What can hang from each mark
q_746: q_269
q_269: q_58 q_673 q_746 q_860
q_930: q_288
q_860: q_205 q_269 q_288 q_387
q_288: q_673 q_860
q_58: q_269
q_205: q_860

Every row comes from one small tree of marks. The marks that hang from a mark follow it in brackets, in the order of their numbers. Every link used is in the known rows. Which tree was each row made from?
Known rows
q_746[q_269[q_673 q_860]]: [ 3.873  0.480  3.130  1.636 -1.551  1.517  2.134 -2.365 -0.018 -1.936
  2.822 -1.165 -2.072  3.791 -0.636 -2.906  0.293 -1.923 -1.126 -0.939
 -3.964  0.267 -0.981]
q_269[q_58 q_673 q_860[q_288 q_387]]: [-0.605  1.474  2.144  2.905 -0.435 -2.661 -1.463 -1.183  0.340  1.843
 -1.420  0.123  1.064  2.321 -2.725  1.632  1.089 -4.170 -3.527 -0.327
  0.512 -1.787  1.273]
q_746[q_269[q_673]]: [ 3.426 -0.258  2.309  0.996 -2.892  1.029  0.906 -1.638  0.819 -1.708
  2.630 -0.798 -1.044  4.913  1.512 -1.409  0.270  0.398  0.777 -0.129
 -2.131  0.526 -0.587]
q_269[q_673 q_746 q_860[q_205 q_288]]: [-0.691  0.575 -0.025 -0.469  0.734 -3.512  0.995 -3.136 -1.914  0.379
  0.203  1.119 -1.978  1.062 -0.488  2.911  4.506 -0.774  0.006  0.729
 -1.203  0.716  0.286]
q_288[q_673 q_860[q_205 q_269 q_387]]: [ 0.602  0.923 -1.988 -5.205  0.415 -0.212 -0.500  1.567 -0.501  0.077
 -0.060  0.989  1.801 -3.481  0.458  0.214 -4.622  1.776  2.284 -0.742
  2.564  2.396  0.787]
q_746[q_269[q_58 q_673 q_860[q_288]]]: [ 1.270  2.345  3.933  4.014 -1.338  0.575  1.189 -1.545  0.779  0.224
  1.638 -0.309 -0.639  4.519 -0.848 -1.650  1.504 -3.658 -2.612 -0.070
 -2.110  0.580 -0.426]
q_288[q_860]: [ 1.901 -1.800  0.206 -1.793 -0.136  3.740  2.984  2.238  0.946 -0.410
  2.242 -1.091 -0.096 -0.419 -0.693 -2.265 -1.046 -1.137 -1.498 -0.571
 -1.241  1.521 -0.068]
q_288[q_673 q_860[q_387]]: [ 1.892 -0.277  1.794 -4.142 -0.360  1.554 -0.192  1.113  0.480 -1.488
  1.437  1.374  1.358 -1.908 -0.596 -1.379 -4.345  0.467 -0.280 -1.150
  1.965  1.897  2.042]
q_58[q_269[q_860]]: [ 2.243  1.045  2.612 -0.714 -0.079  3.579 -0.317  1.090  0.739 -0.306
  4.086  0.147 -1.032  1.324 -1.650 -4.394 -0.103 -1.134 -2.795 -0.861
 -1.517 -0.396 -1.016]
q_930[q_288[q_860]]: [-0.682 -2.113  0.449 -2.012  0.797  6.141  4.491  2.180  1.533  0.389
  1.299 -4.017 -3.034 -1.956 -1.400 -1.986 -0.357  0.019  2.394  1.507
 -0.346  0.256 -1.286]
q_746[q_269[q_673 q_860[q_288 q_387]]]: [ 3.047  1.482  3.421  3.712 -0.746  0.054 -0.499 -3.533 -1.005 -1.343
  0.965 -0.770  0.464  4.175  0.699 -1.836  1.501 -1.999 -2.815 -1.588
 -2.714 -1.281 -0.558]
q_288[q_673]: [ 0.071 -0.593  0.769 -3.765  0.048  2.134 -1.165  0.819  1.539 -2.939
  1.824  1.212 -1.507 -1.682 -0.002 -1.334 -3.793  1.195  3.322  1.463
  0.637  1.595 -0.616]
q_860[q_205 q_269[q_58 q_746] q_288]: [-4.711  1.627 -5.146  2.019  1.488 -3.614 -1.133  1.555 -0.450  4.160
 -2.693  1.197  2.030 -1.051  3.122  3.675  2.286  1.520  1.668  1.432
  2.299  0.950 -1.486]
q_860[q_269[q_673] q_387]: [ 1.651 -0.094 -3.858  0.345 -0.320 -3.701 -2.566 -2.621 -2.804  0.730
 -2.890 -1.274  3.240  0.996  1.358  3.110 -0.928  1.589  1.738 -1.648
  0.847 -3.465 -0.380]
q_205[q_860]: [-0.407 -3.692  0.798 -0.811 -1.728  3.055 -0.483  2.566  2.500 -4.496
 -0.397 -0.498 -1.843 -1.155  0.626 -1.734  0.311  2.155  0.589  1.457
 -1.359  0.565  1.462]
q_930[q_288[q_673]]: [-2.014 -1.116  0.885 -3.497  0.897  4.665  1.088  0.864  2.053 -1.620
  0.818 -2.246 -4.080 -3.034 -0.803 -1.246 -2.548  1.858  6.284  3.114
  1.215  0.399 -1.903]
q_930[q_288]: [-1.566 -2.519 -0.389 -0.779  0.514  4.949  2.082  1.925  2.308 -0.064
  0.494 -3.700 -3.594 -1.802 -0.266 -1.412 -0.629  1.316  4.126  2.371
 -0.259 -1.270 -2.650]
q_860[q_269[q_673]]: [ 0.911  0.273 -3.924 -1.063  0.626 -1.202  0.012 -2.605 -2.677 -0.129
 -1.228 -1.996  0.589  0.906  0.285  2.131  0.032  0.552  3.595  0.083
 -0.863 -1.414 -1.934]
q_269[q_58 q_746 q_860[q_288 q_387]]: [-1.940  0.583  0.702  5.483  0.757 -3.630 -0.795  0.876 -0.026  3.265
 -1.700  2.851  2.321 -0.212 -0.122  0.990  1.659 -1.790 -5.631 -1.522
  1.197 -1.293  1.602]
q_269[q_673 q_860]: [ 2.168 -0.447  1.099 -1.130  0.092  0.420  1.667 -2.289 -0.650 -1.580
  1.304 -1.371 -2.774  1.317 -3.095 -0.486  0.316 -2.731 -0.219  0.115
 -3.059 -0.807 -0.641]
q_288[q_860[q_205]]: [ 1.040 -2.080 -0.464 -3.395 -0.953  3.081  2.819  4.240  2.751  0.352
  2.574 -0.808 -1.237 -0.920 -0.267 -1.979 -1.527 -0.205 -0.041  0.451
 -0.639  2.907 -0.177]
q_860[q_205 q_269 q_288[q_673] q_387]: [-2.790  2.089 -3.783 -1.091  2.206 -2.476 -5.315 -0.231 -1.095  0.363
 -3.147  0.606  3.273 -2.900  3.594  2.355 -1.780  2.377  3.402  0.618
  2.895 -0.596 -1.897]

Write each row's tree
[-0.426 -2.574 -2.551  1.369 -0.836 -2.159 -2.148  0.270 -1.461 -2.200
 -3.983  0.734  2.244 -1.991  2.727  1.486  1.035  4.645  0.015 -1.191
  0.731 -1.509  2.558]	q_205[q_860[q_269[q_746] q_387]]
[-1.867  1.071  0.745 -1.690  2.608  2.340 -0.580  0.919  1.264 -1.853
  1.170  0.366 -2.409 -2.748 -0.870 -2.162 -0.815 -1.948  0.663  1.643
 -1.552  1.660 -2.457]	q_269[q_860[q_205 q_288[q_673]]]
[-2.326  0.030 -1.061  0.173  1.134  0.063 -4.566 -1.090 -1.684 -4.354
 -4.339  0.358  2.594 -2.910  2.367  0.934  0.563  2.960  1.428  0.576
  1.281 -1.007  1.357]	q_205[q_860[q_269 q_288[q_673] q_387]]
[-1.783 -0.912  1.016 -6.021  0.502  5.401  3.378  2.736  2.586 -0.493
  1.885 -2.192 -4.248 -3.863 -1.464 -1.520 -2.635  1.506  5.532  2.918
  1.756  2.883 -0.822]	q_930[q_288[q_673 q_860[q_205]]]
[ 2.394  1.127  3.642  2.826 -2.633  0.406  2.284 -0.367  1.728  0.281
  2.417 -0.149 -1.551  4.384 -1.613 -2.298 -0.414 -2.753 -2.166 -0.494
 -2.158  0.781  0.193]	q_746[q_269[q_58 q_673 q_860]]
[-0.738  0.791 -3.843  0.559 -0.629 -5.039  0.809 -1.750 -2.404  3.105
 -2.087  0.817  1.631  1.424  0.393  4.647  1.037  1.219  2.025 -0.171
  1.765 -0.308  0.610]	q_860[q_269[q_58 q_673 q_746]]
[-1.075  1.678  1.999  1.688  0.241 -0.655  0.772 -1.272  0.503  1.130
 -0.153 -0.414 -1.021  2.245 -3.483  0.933  1.931 -4.888 -2.106  1.144
 -0.771 -0.295  0.056]	q_269[q_58 q_673 q_860[q_288]]
[-0.700  0.896  0.973  1.697  2.495 -2.295 -1.703 -2.555 -2.509 -0.534
 -1.057  2.966  1.357 -1.819  0.742  0.241  1.001 -0.139 -2.582 -1.494
  0.299 -0.708  0.733]	q_269[q_746 q_860[q_288[q_673] q_387]]
[ 0.594  0.907  1.371  0.358  1.747  0.628  0.544 -3.723 -1.753 -1.637
  0.283 -1.636 -1.647  1.556 -2.297  0.165  2.683 -3.775 -0.854  0.601
 -2.894 -1.192 -1.365]	q_269[q_673 q_860[q_288]]
[-1.195  0.689  0.991  0.344  1.057 -0.085 -4.968 -0.791  0.057 -1.815
 -1.237  1.410  2.541 -0.809  2.181  0.424 -1.271  0.792  0.145  0.218
  2.112 -1.269 -0.158]	q_860[q_288[q_673] q_387]
[ 2.517  0.709  2.129  0.906 -0.684 -0.724 -1.445  0.042 -0.867  1.358
  2.722  2.475  1.259  1.359  0.020 -2.043  1.016  1.138 -4.273 -2.762
  0.384 -1.087  1.407]	q_58[q_269[q_746 q_860[q_387]]]
[-1.302 -2.033 -1.655  1.844 -1.665 -0.870 -2.393  2.740  1.085 -1.083
 -4.035  0.018  2.239 -1.713  1.193  0.595 -1.049  2.625 -0.479 -0.222
  1.395 -1.341  2.431]	q_205[q_860[q_269[q_58] q_387]]
[-2.931  1.668 -4.004  5.460  1.542 -5.274 -3.465 -0.835 -2.753  4.090
 -4.762  1.523  6.090 -0.163  3.475  3.923  1.774  1.179 -1.710 -1.647
  3.122 -2.786  0.166]	q_860[q_269[q_58 q_746] q_288 q_387]
[-0.623 -0.818  1.640 -3.871  0.561  4.380  1.834  1.198  1.122 -0.467
  0.591 -1.980 -1.784 -3.269 -1.262 -1.328 -2.949  1.281  3.337  1.124
  2.282  0.522  0.403]	q_930[q_288[q_673 q_860[q_387]]]
[-1.120  0.698  0.960 -0.521  1.840  0.279 -2.551  0.945  1.207 -1.076
 -0.164  0.848 -0.388 -2.620 -0.042 -1.479 -1.750 -1.112 -0.802  0.359
 -0.164 -0.016 -1.193]	q_269[q_860[q_205 q_288[q_673] q_387]]
[ 0.610  0.793 -2.301 -1.056 -0.419 -2.012  3.608 -0.727 -2.593  2.989
 -0.353  0.116  1.951  0.902 -0.986  2.665  0.833 -0.482 -0.497 -1.107
  0.987  1.482  1.659]	q_288[q_860[q_269[q_58 q_673 q_746]]]
[-0.967  1.240  1.607 -0.146  3.273  3.029 -0.383 -1.045 -0.509 -2.553
  0.781 -0.048 -1.515 -2.073 -1.311 -2.613 -0.344 -2.891 -0.656  0.874
 -2.105  0.206 -2.302]	q_269[q_860[q_288[q_673]]]
[-1.588 -0.994 -2.638 -2.831  1.405  4.634  4.156  2.492  0.811  1.768
  0.106 -4.392 -2.540 -3.296 -0.558 -0.893 -0.768  1.153  4.359  1.746
  0.202  0.646 -2.368]	q_930[q_288[q_860[q_205 q_269]]]
[-1.699 -1.230 -1.109  1.083 -0.247 -0.815 -4.238  2.714  2.615  0.622
 -1.214  0.145  1.775 -0.286  3.451  0.730  0.093  1.416 -0.223  0.763
  1.504 -1.075 -0.944]	q_860[q_205 q_288 q_387]
[-2.680  2.821 -3.034 -0.529  4.068  0.974 -2.465 -2.748 -3.201 -1.430
 -2.007 -0.571  1.952 -2.163  1.890  0.967 -0.168  0.227  3.563  1.171
  0.331 -0.353 -3.264]	q_860[q_269 q_288[q_673]]
[ 1.823 -0.577  0.428 -0.558 -0.111 -3.027  2.523 -3.647 -2.595 -0.277
  0.911  0.834 -1.936  1.447 -1.822  1.758  2.637 -0.723 -0.718 -0.903
 -1.947 -0.138  1.082]	q_269[q_673 q_746 q_860]
[-1.095 -2.269 -2.729  0.304 -0.177 -0.260 -0.117  0.269 -1.379 -2.858
 -2.743  0.170  0.156 -2.171  1.987  0.911  1.750  3.859  1.492  0.275
 -0.693  0.100  1.488]	q_205[q_860[q_269[q_746]]]
[ 2.164  1.296  2.111 -2.936 -1.901 -1.805  0.234 -1.122 -0.634  1.104
  3.893  1.925 -1.784  2.922 -1.377  0.249  2.490  1.002 -0.795 -0.711
  0.172  1.167  1.501]	q_58[q_269[q_673 q_746 q_860[q_205]]]
[-0.373  1.472  2.801  4.250 -0.807  2.138  0.990  2.769  3.597  1.013
  2.047  0.203 -1.100  1.856  0.650 -3.802 -0.118 -2.558 -2.825  0.335
 -1.982  1.758 -1.600]	q_746[q_269[q_58 q_860[q_205 q_288]]]
[-0.298 -0.746 -0.034  0.058 -3.262 -4.922  1.084 -0.220  0.723  2.700
  0.075  2.511 -0.117  3.246 -0.676  4.405  1.582  0.819  0.525  0.646
  2.441  0.991  3.181]	q_269[q_58 q_673 q_746]
[-1.546  1.657  1.433  2.451  0.153 -4.174  1.462 -2.587 -1.528  2.364
 -0.615  1.910 -0.403  2.335 -2.198  3.213  4.107 -2.955 -2.571  0.267
  0.248  0.363  1.949]	q_269[q_58 q_673 q_746 q_860[q_288]]
[ 1.572 -2.309 -0.378 -2.219 -1.631  1.124  0.761  4.205  2.570  1.027
  1.401 -0.223  0.825 -0.911  0.512 -1.219 -2.326  0.704 -1.586 -0.987
  0.764  1.218  1.114]	q_288[q_860[q_205 q_387]]
[ 1.940 -0.492 -2.688 -0.119  0.806  0.670  0.806  0.607 -1.917  1.262
 -0.917 -1.359  3.484 -1.109  0.617 -0.531 -1.750  0.055 -1.699 -2.533
  0.104 -0.889 -0.115]	q_288[q_860[q_269 q_387]]
[ 0.920 -1.854 -0.144  0.136 -0.074  0.352 -0.733  3.126  2.602  0.104
  0.552 -0.193 -1.064 -1.848 -0.406 -2.402 -2.595 -0.604 -1.946 -0.799
 -1.403 -0.825 -1.067]	q_269[q_860[q_205 q_387]]
[ 0.145  0.458 -3.777  1.961 -1.606 -7.545 -1.795 -1.746 -2.563  3.942
 -3.697  1.580  4.284  1.611  1.404  5.491  0.160  2.246  0.329 -1.964
  3.388 -2.319  2.277]	q_860[q_269[q_58 q_673 q_746] q_387]
[-0.961 -0.521  0.424  2.776 -0.175 -1.852  2.481  2.216  1.250  2.659
  0.575  2.371 -0.874 -0.541 -1.697 -0.496  0.005 -1.727 -3.526 -0.697
 -0.199  0.728  1.018]	q_269[q_58 q_746 q_860]
[ 2.044  0.924  2.033  0.045 -0.099  0.814  0.086  0.019 -0.792  0.681
  3.807  1.978 -0.527  1.359 -0.610 -2.484  1.721  0.528 -3.077 -1.728
 -0.698  0.140  0.327]	q_58[q_269[q_746 q_860]]
[ 2.091  0.278  2.877  2.132 -3.973 -0.126  1.042  0.258  2.572  0.520
  2.198  0.151 -0.493  5.301  0.378 -0.699 -0.491 -0.647 -0.244  0.201
 -0.505  1.077  0.673]	q_746[q_269[q_58 q_673]]
[-0.238 -1.728 -1.774 -1.329 -0.895  0.380 -0.463 -1.146 -1.149 -3.877
 -2.506 -1.402 -0.691 -0.546  0.395  1.313  1.363  2.354  2.891  1.013
 -0.996 -0.426  1.221]	q_205[q_860[q_269[q_673]]]
